What can hang from each mark
vosa: tobef
divek: litad
puruz: litad
goregir: litad tobef
kofo: litad
litad: dinil divek gopak goregir vosa
gopak: litad tobef
tobef: goregir kofo puruz

(in the rows, 128 means zero)
Known rows, with every way that one mark hangs from another
{puruz {litad divek gopak goregir {vosa {tobef kofo}}}}: [172 151 123  75 107 221 192 106 121  82 136  78 130 133  81 161 119 156
 165 137 145 123 171]
{kofo {litad dinil divek {goregir tobef} vosa}}: [146 108 125  91 102 173 157  84 136  77 154  68 149 143  90 136 131 139
 164 122 141 124 159]
{vosa {tobef goregir kofo {puruz litad}}}: [149 119  44 123 123 186 115 158 103 174  91 133 165  35 124  97 133 138
 151 123 164  71 122]
{gopak {litad dinil} {tobef kofo puruz}}: [120  87  70  98 146 142 117 156 113 141 107 134 140 109 128 154 144  78
 184 150 147  84 131]
{vosa {tobef puruz}}: [147 104  86 103 114 148 120 161 118 149 111 121 137  83 112 111 120 118
 154 141 171  83 141]
{goregir {litad divek} {tobef kofo puruz}}: [161  93  99 105 126 157 125  98 103 164 107 114 196  50 127  79 156 107
 210 111 175  98 133]
{vosa {tobef {goregir {litad dinil gopak}} kofo puruz}}: [161  99  69 102 115 183 109 139  99 171 100 110 169  61 139 105 147 127
 182 121 152  82 122]
{vosa {tobef {goregir {litad dinil divek}} puruz}}: [155 110  85 101 112 168 128 127 101 149 111 108 170  76 122 114 132 123
 171 127 153  74 128]
{tobef {kofo {litad dinil divek goregir vosa}}}: [144 108 101  98 123 184 138  93 135 110 154  77 142 127 100 118 150 149
 165 127 148 121 157]
{divek {litad vosa}}: [135 130 154 115 122 143 142 129 108  84 128  91 111 146  90 127 153 109
 146 123 166 103 169]
{kofo {litad dinil {gopak tobef} vosa}}: [133 114 117  76 119 159 142 134 115  87 141  97 121 153 107 154 155 129
 162 130 132 128 174]
{puruz litad}: [106 156 121 101 122 161 153 134  97 108 119 133 144 104 121 123 141 146
 129 133 175 121 163]
{goregir litad tobef}: [137 112 130 103 102 113 129 128  93 148  99 117 172  80 139 101 163 112
 175 120 177 117 140]
{goregir litad}: [123 131 136  92 118 117 135 129  91 137 115 116 155 112 137 110 169 127
 158 133 175 121 155]
{gopak {litad dinil divek vosa} tobef}: [143 117 111  82 132 146 170 129 116  84 139 101 115 165  89 200 135  80
 183 150 123  96 159]
{kofo {litad dinil divek gopak {vosa {tobef puruz}}}}: [160 113 107  73 118 195 153  97 120  85 161  78 142 139  86 139 126 137
 180 119 125 116 179]
{vosa {tobef goregir puruz}}: [152 110  65 116 113 156 114 168 106 156  99 122 147  67 120 107 122 122
 147 128 159  67 126]
{tobef {kofo {litad dinil divek}}}: [125 109  89 109 130 171 120 106 117 130 155  99 147  99 116  96 155 151
 162 120 153 116 164]
{vosa {tobef {kofo {litad dinil goregir}} puruz}}: [144  85  67 106 114 168 106 140 134 158 117 104 152  76 119 100 131 140
 160 138 164  93 135]
{gopak litad {tobef goregir puruz}}: [125 114  59 108 139 115 126 189  91 135  86 145 143 100 127 149 137  77
 154 139 139  67 131]
{tobef goregir kofo {puruz litad}}: [127 129  51 124 143 198 114 136  93 159  93 144 182  42 135  84 148 135
 151 112 168  80 120]

Rows
[149 103 151 109 102 179 141 112 137  87 131  62 112 151  90 147 139 122
 156 138 161 100 148] => {divek {litad dinil goregir {vosa {tobef kofo}}}}
[131 136 121  88 118 133 168 123 107  82 139  89 131 160 102 156 116 115
 150 143 141 111 167] => {gopak {litad divek goregir}}
[151 138 124  83 120 146 181 111 115  73 141  79 126 176  83 172 120 104
 161 140 133 112 164] => {gopak {litad divek goregir vosa}}
[131 145 132  96 104 180 177 108 115  86 127 103 155 106 104 133 116 149
 146 134 169 119 159] => {puruz {litad divek {goregir tobef}}}
[155 100  64 108 141 148 113 164 105 174  82 133 157  67 129 116 174  97
 179 131 160  72 115] => {gopak {tobef {goregir {litad vosa}} kofo puruz}}
[144 140 109 104 117 140 138 132  85 134 104 111 159 107 128 118 170 122
 152 115 153 100 134] => {tobef {goregir {litad vosa}}}
[157 121 115  76 109 187 159 100 118  80 166  72 130 148  86 146 132 146
 172 120 121 124 187] => {kofo {litad dinil divek gopak {vosa tobef}}}
[110 114 175 107 105 157 138 115 123  67 138  74 117 164 112 136 137 129
 136 140 171 111 158] => {divek {litad dinil goregir}}
[138 133 142  78 101 229 177  82 117  70 143  84 154 125 113 151 118 156
 172 131 152 133 161] => {puruz {litad dinil divek gopak {goregir {tobef kofo}}}}
[128 128 175  97 104 152 147 137 108  62 130  74 106 166 107 135 135 132
 136 134 162 118 179] => {divek {litad gopak goregir}}
[143 127 129  73 119 187 159  88 113  66 171  76 134 162  91 142 141 143
 170 117 124 134 189] => {kofo {litad dinil divek gopak vosa}}
[151 120 136 103 127 161 141 155 100  81 110  97 111 140  94 144 149  96
 161 121 145  87 163] => {divek {litad {gopak {tobef goregir puruz}} vosa}}
[128 113 101 110 117 160 130 133 105 130  99 138 173  63 124 102 127 113
 163 121 180 101 135] => {goregir {tobef {puruz litad}}}
[140  91  48 114 140 164 104 161 117 155 100 128 149  74 122 116 162 111
 166 127 147  75 122] => {gopak {tobef goregir {kofo {litad dinil vosa}} puruz}}
[156 103 124  94 105 170 154 109 132  96 131  85 152 111  99 119 105 121
 168 135 167  99 142] => {litad divek {goregir {tobef puruz}}}
[150 107  83 100 117 205 138 118 131 139 122 106 156  76 107 119 117 142
 169 143 168  90 136] => {vosa {tobef kofo {puruz {litad dinil divek goregir}}}}
[178 120 139  66 111 195 164  81 107 111 146  71 148 137 105 151 155 129
 210 127 137 122 163] => {goregir {litad dinil divek gopak {vosa {tobef kofo}}}}
[148 124  93 100 133 155 127 126  89 143  94 123 182  90 128 104 159 105
 167 113 160  85 121] => {tobef {goregir {litad vosa}} puruz}
[150 103 118 123 121 187 123 118 117 110 120  87 133 114  97 126 146 109
 167 118 155  77 138] => {divek {litad dinil {vosa {tobef goregir kofo puruz}}}}
[152 101 134  78  96 169 142 137 119  93 112  90 141 126 122 132 113 120
 167 134 161 118 145] => {litad gopak {goregir {tobef puruz}}}
[146  84  80 119 122 158 103 138 116 161 101 127 164  50 127  83 139 104
 181 118 178  91 124] => {goregir {tobef kofo puruz}}
[137  89  72 107 141 145 107 177 122 161 101 137 129  76 123 114 152 102
 169 148 174  80 133] => {gopak {tobef kofo puruz}}
[183 120 141  62 104 222 178  89 124  66 169  60 112 167  77 180 116 127
 195 132 122 114 174] => {litad dinil divek gopak {vosa tobef}}
[157 130 111  83 119 171 158 154  97  91 137  98 111 129 105 152 132 127
 164 132 130  96 173] => {litad divek {gopak {tobef goregir}}}
[174 111 119  65 128 223 168 107 116  67 147  82 126 157  88 182 128 104
 200 131 118  92 153] => {litad dinil divek {gopak {tobef goregir puruz}} vosa}
[134 150 151  77 113 217 193  73 128  57 151  82 142 160  88 168 122 147
 154 141 155 126 159] => {puruz {litad dinil divek goregir vosa}}
[128  95  71 108 136 157 103 133 125 151 117 114 163  80 124  76 146 138
 154 127 173 104 141] => {tobef {kofo {litad goregir}} puruz}
[149 111  91  95 110 143 137 138 133 118 120  91 141 120  95 119 132 137
 142 134 155 109 153] => {kofo {litad goregir {vosa {tobef puruz}}}}
[155  93  64 112 122 162 106 159 121 174 107 120 141  60 116  97 132 123
 166 137 173  81 133] => {vosa {tobef kofo puruz}}
